Known rows, with every step that occurs
netak-rokap: [  8  -2 -12   4  15   2   4   4  21   7  -9   5   0   9  11  -6 -30  -4
 -20  -2  10 -11 -13  -8  13  30 -13  13   6   7  22 -12  15  -7  20  28
   4  -4   8   5  -3  -2 -24]
vule-kuzod-netak-rokap-nepi: [ 37  -7 -22  15  33 -40  22   0  -2  -1   9  -3 -30 -11 -25  -5 -19  -3
 -55 -11  42  -7 -20 -43  29  55  -1  36  17  22  47 -12  11 -21   9  28
  -4  37   5  -9  -1 -29  -2]
kuzod-netak: [ 14 -10   8   0   6 -11   8  -5  19  17   0  11  -2  -3 -11   4   8  16
 -37 -18  21   3   6 -23  15  -1   0 -12 -11   6  17   2 -16   8   3   3
  12  15   3  -6   6 -18 -14]
kuzod-netak-rokap-debeg-sufoliv-nepi: [ 17   6 -42  12  16 -27  24   0  43 -28 -23  30   0   7  13  -3 -53  29
 -38 -21  21  25  -4 -44  24  41  -7  14 -10  17   4 -28   8   0  36  32
 -12  10  -6  26  28 -13  23]
debeg-sufoliv-rokap: [ 13  16 -24  22  13   2 -13  -2  28  -6  24  10  -1   3  13   7 -25 -21
 -23  -4   2 -21  -4  -6  -3   8 -14  24 -15   3  11 -25 -13  -5  21  49
  20  23  17  17  28 -13 -14]
debeg-sufoliv-nepi-netak: [ -9  23 -12   7  19   6  22  -3  35 -61   3   0  -7  19  -2  30 -46  -1
 -20 -12  22   7  -8 -21 -12   0  -9  -3   8  -5   0 -21  -3   7  24  29
   6  23  -5  34  23   0 -18]
debeg-sufoliv-nepi-netak-kuzod: [  7   5 -14  10  27   1  -1   4  36 -46   6 -12  -9  14   3  16 -36  -6
 -20 -10  22   1  -6 -19 -13  10  -8   2  28  -3  14   1  -1   1  13  35
 -18   0 -22  19   9  -7 -48]
kuzod-netak-rokap-debeg-sufoliv: [ 19  -7 -32  20  15 -19  22 -21  41  -3   3  29   7  -2   4 -20 -52   7
 -43 -19  20  10   9 -37  39  39 -10  28 -15  19  -1 -20   7 -10  23  18
   1   0  -9  27  30 -18  15]
vule-rokap-nepi: [  1  -9  -8  -1  -4  10 -27   4 -29 -23  22  -8   0 -21   3  -9 -21  -6
 -34   0  11 -24 -24   2  -2  16 -13  29  17  26  20  -1  -2   4  -4  17
   0  16  -1   4  10 -22  15]
kuzod-netak-rokap-nepi: [ 26 -12 -23  -1  14 -22  17   1  11  -1  -1   4 -12  -9  -5 -10 -20  14
 -56 -19  43 -13 -13 -34  24  39 -12  17  10  17  36   4   9 -12   6  16
   7  26   2  -5  12 -29   1]
netak-rokap-futug: [  3 -13   8  -5  22 -11  12  31  16   2  -5 -14  17  20  29 -10 -28   0
 -11  -1   2  -3  -3 -10  29  38   1  18   5  12  21  -1  26 -13  17  28
   5   6  21  -3  15   1   3]
vule-rokap: [ -3  -7   7   5  -3  16 -18   1 -16  -8  13   0   5  -9   8  -5 -20  -8
 -21   0  -1 -11 -14  12  -2   9 -11  18   8  20  15  -8  -5  10   6  15
  -4   0   2   4   8 -14  -8]
vule-kuzod-netak-rokap: [ 29  -4  -6  22  39 -33  27  -4  14   9  -2   7 -24  -5 -18   1 -19  -4
 -37 -10  31   9  -6 -31  28  48   2  20   4  23  40 -17  12 -17  18  29
  -7  25  10  -9  -5 -19 -27]
sufoliv-nepi: [  4   8  -9  -6   4  -1  -4  20  13 -19 -19   9  -5  10   7  21  -4  17
  -9  -2   0   8 -18 -11  -9   0  -5  -8  -1   2  16 -11  -6  14  13  27
   0   7  13  -3  -1   1  -9]
netak-vule-rokap-nepi: [ 10 -13 -11  16  -7   0  -6   6 -28 -38  20 -17  -8  -4  -1  15 -24  -6
 -26  -6  -1  -4 -45   7  -4  12 -20  26  17  31  15 -11 -25  10  -1  24
  -5  24   5  12   8 -14  20]
nepi-netak: [-19   4   9 -16  10  12   9  -6  21 -18  10  -4   0   9  -5  11 -24 -11
  -5 -10  15 -13  -3 -12  -1   2  -8   3   2   1  20   9   2   6  10   8
   7   6  -9  13  -1  -9 -30]
rokap-kuzod-netak-vule: [ 31 -17  10  25  17  -3  24 -14  20  13 -10   8  -7   8  -4  25  -4  14
 -35 -18  13  35 -13 -24  17  -8   0 -19 -13  15  20  15 -33  12  12  15
  11  21  24   7   6 -27  -9]
vule-kuzod: [ 13  -4   2  15  20 -10  -4   1   3   4  14   2 -15   2 -16  11   2 -17
 -14   4   3  -4 -18 -12   5  13   9  18   5   7  21 -21 -10   0  14  32
  -4   9  18   0 -12  -3 -20]
nepi-netak-rokap-futug: [-19   1  15 -14  31  -3  31  20  29 -19   0 -27  12  21  20  -2 -51 -11
  -3 -10  16  -5   0 -21  23  45   3  20   6  10  32  15  33 -16  16  21
   4  14   2   8  19  -6 -10]
sufoliv-rokap: [  8   9 -13   1   6   3 -17  17  20   6  12   6   2   0  13  -1  -7 -16
  -2  -6   1 -24 -16  -2  -6  18 -10  13 -21   9  36  -5  -4   2  14  37
  15  16  14  -6   9 -16 -14]
debeg-sufoliv-nepi: [ 12  15 -19  16  12  -3   2   2  22 -37   0  14  -4  12   4  25 -20  11
 -30  -2   5   6 -11 -16  -8  -7  -9  -4   4  -2 -11 -34 -11   8  28  38
   7  13  15  19  20   5  -5]
vule-rokap-debeg-sufoliv-nepi: [ -5   6 -25  14  -4   5 -14   0   1 -49   3  20   7  -4  22  -4 -50   5
 -16  -7  -9  11 -14  -7  -1  17 -10  29   2  22 -16 -28  -1  15  23  32
 -18  -4  -8  37  29  -8  37]
debeg-sufoliv-nepi-netak-vule-kuzod: [  0  23 -14  38  32 -20  45  -4  25 -77   7  -9 -34  29 -29  55 -46 -19
 -16  -8  13  28 -32 -26  -9  10  -2   9  12  12   8 -44 -24   2  33  51
  -9  44   5  35  10   7 -19]

Rows
[ 21 -15  15  12  45 -42  34  20  13  11   5 -12  -6   8  -6  -3 -11   1
 -34 -11  22  17   0 -40  47  53  17  24   5  22  42  -9  21 -24   9  30
  -5  32  21 -16  15 -13   2] : vule-kuzod-netak-rokap-futug
[ 14   4 -33  10  23   1 -13   5  28 -33  45 -25 -14  -5  11  -6 -39 -32
 -23 -17  33 -45 -11 -16  -9  31 -20  37  20   6  35  17   0 -18  -2  48
  -2  25 -19  14  26 -32 -28] : debeg-sufoliv-rokap-nepi-netak-kuzod
[-11   2  23  20  12  30  17 -20  -4 -31   6 -16  -6   2   9  23 -54 -18
  -7 -10   8  21 -26   7  -6   6 -18   6  11  29  22  26 -17  19  13  12
  -4  15   2  34   6 -25 -23] : nepi-netak-vule-rokap-kuzod
[ 21  -9  24  13  11  17  -2 -19  -8  16   5   5   4 -24   4  -8 -12  10
 -42 -11  23  20   1 -11  15   8  -6   2   2  28  27  25  -8  13   1   5
   2   7   9   6  14 -40 -12] : vule-rokap-kuzod-netak
[ -1   3 -24  -9  -9   1 -19  17  23   7   7  22  11   2  29 -18 -22  -8
  17 -11 -14 -22 -10  -8   4  37 -11  34 -34  13  28   0  -4   6  17  33
  -2  -2   0   5   7 -18  23] : sufoliv-rokap-debeg
[  4  -9   2  19  -3   7  -3  -1 -11 -20   7  -6  -7   2  -1  16 -25 -10
 -17  -8 -10  12 -30  13  -3   1 -18  11   6  30   8 -15 -27  16  11  23
  -7  12   0  12   5  -4  -8] : netak-vule-rokap
[ 22  -7   0  30  18 -22  13  -1   4  -7   8  -6 -22  19 -21  33  -1 -19
 -12   0  -9  17 -34  -9   6   8   5  13   3  17  16 -33 -31   5  20  38
  -8  23  19   1 -13   3 -15] : netak-vule-kuzod
[ 17 -19  -9  16  -1 -15   9  -5 -20 -25  14 -12 -16 -14 -18  12 -15  13
 -51 -20  20  13 -31 -11   7  10 -14  15   9  36  21  -3 -31  12  -5  12
  -1  40  -1   3  18 -29  24] : kuzod-netak-vule-rokap-nepi
[ 36   8 -11  31  25   5   3 -17  32  17  17  19  -1  -8  13   5 -21  -2
 -45 -17  30   3   9 -28  18   9 -11   6 -21   7  25   5 -14  -4  14  35
  25  30  23  14  37 -41 -17] : debeg-sufoliv-rokap-kuzod-netak
[-21  16 -25 -19   9  -4  23  12  35 -43 -31  11   3  20  21  -1 -72  12
  13 -14  14   6 -22 -25   2  55 -13  23  -2  13  31   4  28   8  33  23
 -22  -6 -22  26   0  -7   7] : sufoliv-nepi-netak-rokap-debeg
[  2  -7 -24  14  -3   1 -10 -16  26 -10  21  25  13   6  12  -7 -32  -4
 -20  -6 -12  -4   1 -13  21  10  -4  27 -14   1 -22 -22  -8   3  18  21
   5 -11  -1  34  20  -8  20] : rokap-debeg-sufoliv
[  8   3  -3  13  21 -10  -4  24  30 -10  36  -8  16  16  31   2 -20 -15
 -14 -10  -8 -13   4  -9  15  16  -1  22 -15   8  11 -22  -1 -15  14  50
  21  31  30   6  49  -7  14] : debeg-sufoliv-rokap-futug
[ -9 -16  29  -6   5   4 -10  21 -18 -10  19 -19  21  -5  20  -9 -13  -1
 -14  -2 -10  -1  -2   4  16  15   3  16   4  20  13   3   9  -1  -1  18
  -2   6  14  -2  22  -6  17] : vule-rokap-futug
[  2 -24  -6  13 -10 -13   7 -11   0 -12   2  11   0  -5  -2  -1 -25  16
 -22 -23  -3  29 -18  -9  20  22 -10  19 -17  42   7  -1 -25  19   9   6
 -16   7 -13  16  14 -23  32] : kuzod-netak-vule-rokap-debeg
[-13  10  -6  -5  19   7  24  -3  31 -18  -7  -8  -4  12   5   2 -53 -16
  -9 -10  26 -13  -9 -13   7  37 -16  15  12  10  36   5  22  -4  19  17
   3   2 -11  18   3  -9 -38] : nepi-netak-rokap
[-19  19   2 -19  11   4  15  12  26 -43 -14  -4  -4  13  -1  25 -30   8
   0  -9  18   4 -16 -21 -17   5  -8  -8   5   3  28   1   3  15  21  18
   0  14  -8  13   2  -2 -19] : sufoliv-nepi-netak
[  8  -5 -18 -12  16   0 -20  21  19 -18  28 -29 -11  -5  15  -8 -24 -28
   0 -12  28 -46 -20 -13 -12  41 -17  36  18  11  64  39   5 -11  -8  38
 -10  17 -24  -9   2 -35 -30] : sufoliv-rokap-nepi-netak-kuzod
[ -3   1   9  21  25 -12  32  -7  17 -33  13 -17 -28  24 -28  37 -25 -32
   0  -6   7  14 -32 -13   1  15   1  15   7  17  28 -16 -23   4  19  25
  -9  29   3  14 -12  -3 -27] : nepi-netak-vule-kuzod
[-25  17   1   5   6   3  24   8   4 -72 -13 -14 -13   9  -2  32 -48   2
  -1 -14   7  26 -39   3 -22   9 -17   0  13  29  24  -7 -15  26  20  25
 -17  26 -14  22   6  -6  -9] : sufoliv-nepi-netak-vule-rokap
[ 14  -9  14  32   7  25  -2 -11 -17  -8   1  -5   1   1  16  17 -28  -9
 -16  -1  -5  22 -27  12  -1   4 -14   8   6  30  14   7 -24  19  13  25
  -7   8  19  20   5 -19  -8] : netak-vule-rokap-kuzod
[ 26 -10  15   7  16   9   5 -14  16  32  -2  11   5  -5  -1   2   0  16
 -39 -17  26  15   8 -31  17  -2   1 -12  -9   7  26  25 -10  11   4   2
  12   8  19   0   6 -33 -16] : rokap-kuzod-netak
[ -8  28 -25  10  28  -3  35  -2  41 -62 -15   3 -10  19   9  20 -73   0
 -23 -10  31   5 -13 -23  -7  31 -16  13  18   5  11 -23  19  -4  34  40
  -1  17  -6  38  23  -2 -31] : debeg-sufoliv-nepi-netak-rokap
[-18  20  -9  26  10   0  27  -7  12 -88   1 -14 -13  14  -5  41 -63  -7
 -20 -14  10  27 -31  -1 -17   1 -22   6  16  24  -2 -27 -20  18  24  35
  -8  32 -12  43  31  -3  -5] : debeg-sufoliv-nepi-netak-vule-rokap
[ -8  -2 -10  -4   5  -3  23  -2   9 -44  10 -22 -16  18 -16  28 -34  -7
 -14 -14  18 -11 -35 -16  -4   8 -14  10   8  10  20   7 -20   4   3  17
   9  34  -6  21   3 -11   1] : rokap-nepi-netak-vule
[ 19  -9 -11   7  18 -17  19  -3  23  12 -15  10  -9  -4  -4  -5 -21  10
 -41 -19  31   4   0 -26  25  28 -11   5  -2  14  32  -3  12  -7  15  15
   7  10   0  -2   6 -18 -23] : kuzod-netak-rokap
[ 13 -14   7  21   2 -10  12 -10  -4 -14   6  -2 -12  -9 -13  17 -10  11
 -36 -21   9  24 -16  -2  10   0 -12   1  -2  37  15  -9 -31  17   3  11
  -1  29   0   0  14 -21  -2] : kuzod-netak-vule-rokap
[-22  -1 -18 -12   7   2  20  -2  36 -19 -12   7   7  13  15 -14 -69 -12
  10 -12  13 -10  -9 -22  18  57 -13  32  -7  14  25  10  24   0  26  11
 -10 -13 -21  29   1 -13   5] : nepi-netak-rokap-debeg
[-13   1   5   4   9   1  30  -7  26 -32   4 -10 -10  24 -10  35 -33 -14
  -2 -16   9   6 -21  -8  -6   2 -12  -4  -2   6  12   1 -19  15  15  12
   6  17  -3  20   1  -3 -23] : nepi-netak-vule
[-16  14 -26  12   4  -9  30  -6  40 -72 -10   9  -5  30   2  35 -65   4
   0 -18  -3  28 -24 -25   1  12 -12  11 -11   9 -13 -20 -22  19  36  33
 -10  15 -14  49  18   3  22] : rokap-debeg-sufoliv-nepi-netak-vule
[ 16  -4 -25  -3   8  -3   0  12   1  -9  -3  -5  -6   0  12 -10 -31  -5
 -31  -3  26 -25 -26 -17   9  38 -14  27  15  10  28  -5  15 -13  10  30
   8  12   9   4   2 -10   0] : netak-rokap-nepi
[  1  15 -19  17  23 -24  22  10   8 -49  26 -28 -37  10 -20  33 -33 -37
   2 -11  19 -12 -48 -19  -8  43 -13  41   1  23  58  -7 -19  -5  15  51
  -3  62   4   6   1 -23  -1] : sufoliv-rokap-nepi-netak-vule-kuzod
[ -1 -12 -20  36  -7   4  -2 -20   2 -38  20  11   7   5  11   4 -53 -10
 -19  -9 -19  18 -20   6  11  13 -12  34  -4  31 -24 -31 -26  16  19  29
 -11   0  -5  46  25  -4  34] : netak-vule-rokap-debeg-sufoliv
[  1  -1   0 -15  19   3  -5  20  27 -28 -11 -16  -7   8   7  14 -19   1
   3  -8  14   3 -15 -15 -18  18  -9  -5  24   1  39  22   7   8   6  27
 -25  -4 -22   0  -9  -7 -48] : sufoliv-nepi-netak-kuzod
[ 25 -11   8  15  25 -28  11 -10   8  14  14   7 -17  -3 -30   9  12  -1
 -37 -14  19  13  -4 -30  19  15   9   5  -4  13  28 -19 -14  -1   6  18
   3  23  11  -9  -5 -16 -16] : vule-kuzod-netak
[ 17  11  -2   8  13  25 -16  10  18  19   4   8   5  -5  28   2 -14 -14
  -3  -3   2 -11 -11  -3  -3  15 -10  12 -14   6  39  20  -6   5  17  39
  18   8  28   6   6 -30 -19] : sufoliv-rokap-kuzod
[  2   0  -4  14  22 -21  30  -2   0 -44  21 -26 -32  14 -33  35 -28 -24
 -12  -4  20  -3 -42 -23   0  26  -4  29  19  15  35 -10 -20  -4  10  30
  -6  44   5  14  -8 -11   1] : rokap-nepi-netak-vule-kuzod
[ -4  25 -30   6  15   3   3  -4  23 -46  40 -13  -9   0   3   5 -51 -27
 -22 -16  32 -40 -14 -19  -8  20 -21  35   0   7  27  -6  -2 -12  11  42
  21  41  -3  26  34 -26  -3] : debeg-sufoliv-rokap-nepi-netak
[ 20 -19   1  13   6 -21  24  -5  20   4  -4   7 -13  11 -22  28   3  13
 -33 -19  10  24 -12 -22  16  -8  -6 -15 -13  17  11 -11 -35  16   8  10
   9  29   8  -4   8 -13 -11] : kuzod-netak-vule
